Each row was made from one path, in order. Every step used is in the known rows, and no mark comes twice. Write each row's path.
In the rows, 128 means zero.
Known rows
g > n > f > w: [132 144 140 119 139 138 140  83  42 100 143 114 139 104  56 125 124 166
 192 100 105 166  97 127 129 124 152 131 100 119 149 179 150]
f > w > u > s: [149 145 120 169 131 132 107  93 107 127 168 170 148 121  66  57 178 119
 111 114 130 126 159 163 118 116 135 162  66  79 110 121 128]
k > r > u > s > f > w: [113 153  78 157 113 166 104 102 165  89 145 111 150 109  52 131 136 112
 119  62  94 104 114 162  66 100 143 171 102 140 101 132 135]
u > w > f: [153 136 117  95 167 117 171 148 140  72 121 149 100 133 146 117 128 118
 107 122 127 104 130 149  65 144 152 145 154 146 125 126 136]
w > f > e > g > n > t: [169 195 140  81 181 127 173 155  80 106  78 124 139  76 111 121  54 103
 184  91 126 133  75 127 106 106 170 109 155 172 105 145 155]
w > u: [139 105 106 149 131 123 116 126 117 168 158 134 126 131 135 111 160 127
 103 133 154 144 176 118 127 117 120 129  95  92 116  87 139]
f > e > g > n: [159 153 149 103 159 168 165 129  69 136  93 132 148 116  95 127  87  95
 196  78 121 139 106 125 140 124 130 103 117 153  75 151 105]
r > u > w > f > s: [175 135  98  83 136 149 132 119 136  78  84 150  86 119  99 125  77 120
  70 109 123 148 129 126  60 149 141 115  93 167  97 103 171]
e > f > s: [163 149 150  62 117 171 131 117  79 136  40 163 151  96 107 117  96 102
 100 115 104 137 112 114 141 136 119 100  69 147 121 139 151]
h > f: [109 111  82 171 108 122 140 117 108 140  90 118 112 127 125 156 118 109
 137 135 117 138 136 129 127  81 108 125 165 121 132  99  94]
n > f: [132 134 109 125 152  83 121 108  96 120 153 104 141 143 140 161 142 150
 167 130 109 145 139 108 100 106 148 129 121 131 149 152 157]
e > g: [132 155 157 125 131 177 140 161 127 137 112 132 149 110 144 104 134 125
 163 106 110 110 132 109 118 119 114 114 124 173 121 129 135]
n > g: [150 149 100 135 106 126 143 169 135 134 123 117 138 163 138 111 127 120
 101 158 112 135 129 128  97 120 119 138 106 115 124 131 134]
h > f > w > u: [124  95  94 193 100 139 142 114  88 162 136 139 116 107  81  83 151 146
 108 133 138 157 160 130 136  78 102 138 106  74 147  90 119]
w > f > s: [161 145 122 100 112 150 154 123 115 109  42 165 116 121 114 112  67 140
  95 120 113 128 122  97 115 142 170  86  94 174 146  94 163]
e > g > n > f: [127 164 130 109 160 149 139 108  50 125 113 102 154 115 129 170 126 126
 233  86  98 146 126  95 106 118 150 106 113 166 116 159 147]
s > u > r > k: [149 109 126 105 123 189 136 104 133 131 102 105 129 157 121  98 130 154
  84 141  41  85 128 139 126 133 124 151 169 136 107 146 106]
g > n: [122 134 124 108 133 165 132  99  74 123 101 124 127 107 102 165 109 107
 172  97 133 147 114 134 146 156 141 119 119 127  97 132 109]
h > f > e > g > n > t: [149 175 115 121 155 127 153 136  55 120  80  99 139  66  93 149  64  84
 188 103 125 148  86 143 128  67 120 110 183 149  88 141 128]
t > n > f > w > u: [159 102 106 163 162 129 110  88  57 129 200 139 141 121  88  85 192 195
 126 144 160 183 160 105 135  85 116 146  48  76 185 104 186]
r > u > s > f > e: [174 135  48 147 160  99 112  91 140 117 145 113 159 161  90 160 104  77
 122  94 105 113 112 167  93 100 149 129 101 130  63 113  96]
w > f: [138 142 118 115 141 119 164 144 140 118  91 154 113 138 148 116 105 137
 129 117 123 117 121 105  94 135 170 121 126 151 156 104 136]
s > f > w > u > r: [159  90  84 170 113 174 136  93  98  90 161 110 185 100 103  83 186 130
  72 102  75  98 112 142 122 128 134 140  98  75 129 122 127]
s > f: [123 111  85 143 120 153 134 115 127 124 120  87 164 135 143 183 125 119
 131 120 107  83 111 140 129 126 154 110 143 162 126  94 117]
w > u > r > k: [174 106 103 139 135 163 135 139 141 150 141 106 133 128 135  88 177 136
  60 126  83 116 164 135 115 111 126 148 135  95  97  99 111]
h > f > e > g > n: [145 143 116 131 146 163 175 123  52 143  65 126 136 116  93 146  82  85
 203  83 109 144 113 124 141  90 116 100 141 149  79 130  80]
f > e: [173 125 123 121 159  81 155 132 121 130 135 136 132 150 102 108  95 121
 114 131 133 140 116 140 136 102 126 126 131 111 113 146 117]
s > u: [110 104 132 103 111 157 114  87 106 147 108 132 126 167 114 123 101 150
 136 148 103 104 130 126 141 146 117 133 134 138 132 148 133]
u > s > f > w: [135 147 108 162 119 167 128  88 116  91 138 126 176 117  66 111 144 124
 135 101  84  77  97 180 126 120 162 143 109 142 134 133 112]
e > g > n > f > s: [156 166 137  88 128 175 131  88  29 116  67 117 153 102  95 163  84 132
 189  94  92 156 127  88 127 126 149  72  79 189 107 142 169]
e > f > w > u: [154 124 148 116 129 157 136 135  83 166 133 165 148  95  93  55 170 132
 107 113 137 147 137 128 133 119 110 149  52  71 138 132 143]
e > g > n > f > s > u: [137 140 140  72 112 204 118  53  17 134  51 124 150 142  84 153  63 153
 193 117  67 127 129  92 140 143 132  81  91 199 114 160 172]
k > r > u: [102 134  91 124 120 128  92 148 188 130 143 105  92 125 113 154 118 114
 109  75 136 166 146 105  52 102 104 165 111 124  86 130 154]
f > h: [103 138 157 116 112 132 136 126 110 103  82 154  94 122  76 104 107 135
 112 120 124 105  88 159 150 131 119 155  92 115 143 120 151]
s > f > w: [125 119 120 148 109 176 149 114 112 105 131 101 161 109  82 118 128 152
 124 114 101  95  90 151 138 121 149 124 124 147 160 123 126]
w > u > r: [161  96  92 152 131 142 119 106 110 107 159 132 157 113 138  92 187 113
  72 115  96 123 143 121 112 135 117 145 104  59 101 124 128]
s > f > e > g: [165 140 114 128 152 158 170 151 117 136 107 103 181 139 137 129 104 107
 154 105  97  82 107 129 126  88 135  97 137 185 106 120 116]
u > w > f > s: [175 144 125  80 136 146 160 119 114  69  68 157 103 120 110 117  84 123
  76 123 118 116 132 135  87 146 150 110 118 174 120 115 165]

Which path is each row?
[132 143  84 164 114 169 103  85 137  94 151 116 158 116  52 119 134 120
 128  85  94 108  98 167  96 118 153 147  82 136 111 119 117] -> r > u > s > f > w
[135  94  99 101 105 168 125  63  70  91  75 129 100 145  85 143  88 122
  95 158  99 108 145 169 124 124  83 127 164 153  95 137 134] -> h > f > s > u > w
[125 130  93  99 148 124 105 144 180  79 175 105  80 118 115 152 144  96
  87  88 142 148 156 151  31 114  87 189 147 124  57 155 155] -> k > r > u > w
[146 146  96 163 142 113  94  96 118 142 159 160 145 141 115 103 179  91
 117 119 137 121 181 152 111 121 136 154  80  85  86  97 118] -> w > u > s
[174 158 138 117 176  97 160 147  94 135 135 121 163 148 135 107 113 135
 182 110  97 133 126 103 102  77 128 110 123 163 122 167 149] -> n > f > e > g
[140 121 119  75 156 141 158 113 120  86 106 152  97 165 136 115 106 138
 114 138 109  86 132 146  77 157 142 148 162 155 128 141 139] -> s > u > w > f
[125 144 143  85 148 124 171 142 118  51  76 173  67 132  93  97 107 128
  97 112 121  82  93 177  96 148 138 169 118 134 134 118 159] -> u > w > f > h
[178 109 126 144 125 179 148 135 135 136 147 114 136 110  94  48 177 161
  53 124  75 121 145 146 124 107 125 158 124  87 117 116 121] -> f > w > u > r > k
[124 160 152 109 136 207 146 128  73 132  87 127 143  95 116 140 113 103
 204  79 115 126 118 113 135 146 130 105 115 167  92 135 115] -> e > g > n
[195 127  88  93 190  74 162 143 153  86 142 145  90 157 107 110  86 110
  95 106 139 146 118 149  49 116 137 144 126 124  84 132 132] -> r > u > w > f > e
[129 166 128  96 146 127 118 114  76 104 116  97 131  64 101 164  90 106
 160 116 145 148  87 148 132 126 148 128 160 129 101 149 153] -> g > n > t
[143 126 151  45 101 195 113  76  59 151  28 163 148 136  97 116  74 128
 114 140  86 113 113 113 155 154 112 108  79 156 122 155 152] -> e > f > s > u
[157 114 114  89 102 188 139  63  93  73  47 160 145 141 106  91  81 143
  78 121  35  89  98 106 114 170 146 112 111 143 128 150 150] -> w > f > s > u > r
[100 125 114 127 105 157 142 116 106  98  76 116 125 127  92 153 109 125
 116 114 103  64  74 170 155 129 142 139 104 144 139  91 141] -> s > f > h
[171 139 105 104 182  65 153  89  47 123 138 110 140 156  92 166  92 122
 189 109 120 174 112 124 128 103 155 114 120 114 102 172 129] -> g > n > f > e
[136  90  88 129  77 188 124  44  69  86  48 135 145 132  89 122  91 123
  83 135  32 107 107 122 143 131 103 113 140 122 112 145 120] -> h > f > s > u > r
[112 148 145 104 126 128 168 139 122  94  49 178  78 133  96  93  88 144
 116 107 117  95  81 137 120 139 154 147  91 134 163  97 154] -> w > f > h
[129 144  75 159 136 147 113  85 124 103 127 115 180 141 124 174 146  84
 137 106  92  65 123 169 114 124 166 131 127 154 102 103 101] -> u > s > f
[166 111  83 134 152 104 159 117 116 128 127  98 165 160 119 159  97 111
 120 123 115 100 102 153 140 101 148 110 142 141 112 118 107] -> s > f > e
[186 124 140 109 139 190 153 143 113 152 119 134 153  98 103  39 185 137
  60 108  67 123 133 140 118 113 117 165 102  77 116 138 116] -> e > f > w > u > r > k
[102 169 158  93 137 153 145 110  36 100  70 131 116 115  77 143 106 137
 209  82  94 122  86 133 135 126 136 136  79 149 127 146 166] -> e > g > n > f > h
[162  99 118 161 116 158 131 105 103  91 166 139 159  97  87  44 186 143
  72 109  89 130 122 133 121 128 116 151  91  51 128 146 138] -> f > w > u > r
[164  98 109  79 163 158  98  34  41  62 132 134 123 156  93 150 126 168
 111 173 120 130 150 138 128 131  95 135 116 150 135 150 191] -> t > n > f > s > u > w
[146 117 119  53 143 163 115  35  22  79 103 117 120 145  76 173  90 132
 144 136  96 126 137 154 120 160 121 122 132 161  83 180 166] -> g > n > f > s > u > w
[171 121 124  81 111 207 156 101 127 123  35 135 119 153 109  89  81 168
  60 133  29  85 120 117 115 141 154 121 142 171 123 119 132] -> w > f > s > u > r > k
[134 116  93 147  81 150 135  97  87 127  45 135 113 114  91 150  77 118
 104 139 109 148 135 119 145  93 112  90 127 150 124  90 129] -> h > f > s
[104 150 114  79 144 121 149 158 166  55  86 158  44 126  81 116 101 117
  81  72 129 111 108 158  41 124 123 197 106 132 107 119 183] -> k > r > u > w > f > h
[135 139 140 136 136 107 137 105  88 104 160 117 141 120  77 101 137 184
 156 125 101 152 110 125 113 101 143 139 107 121 176 178 162] -> n > f > w
[153 147  95  73 131 143 135 137 160  69  79 141  77 115  96 135  78 114
  62  85 124 145 145 118  30 125 134 136 107 171  87 115 187] -> k > r > u > w > f > s
[176 144 145  75 176 147 187 148 113 110  93 158 126 170 128  75  82 126
 143 118  95  85 123 135  85 119 127 128 151 183 107 158 138] -> s > u > w > f > e > g
[115 115 116 176  95 145 154 117 100 121 107 131 115 102  65  95 118 147
 134 121 111 144 110 142 140  82 106 137 143 111 160 128 108] -> h > f > w
[136 157  84 150 136 122  68  95 157 114 151 144 124 137  92 128 136  87
 130  91 119 145 138 148  70 128 133 154  77 115  65 124 118] -> r > u > s
[182 146 126 126 202 119 145 126  74 121 147 137 165 144 127 111 135 152
 181 126 127 154 129  90 124  65 112 117 100 151 151 138 159] -> t > n > f > e > g
[155 146  44 141 157  96 115 110 164 112 142 105 156 160  88 169 106  70
 111  71 109 112 127 158  66  77 146 155 120 131  55 126 114] -> k > r > u > s > f > e
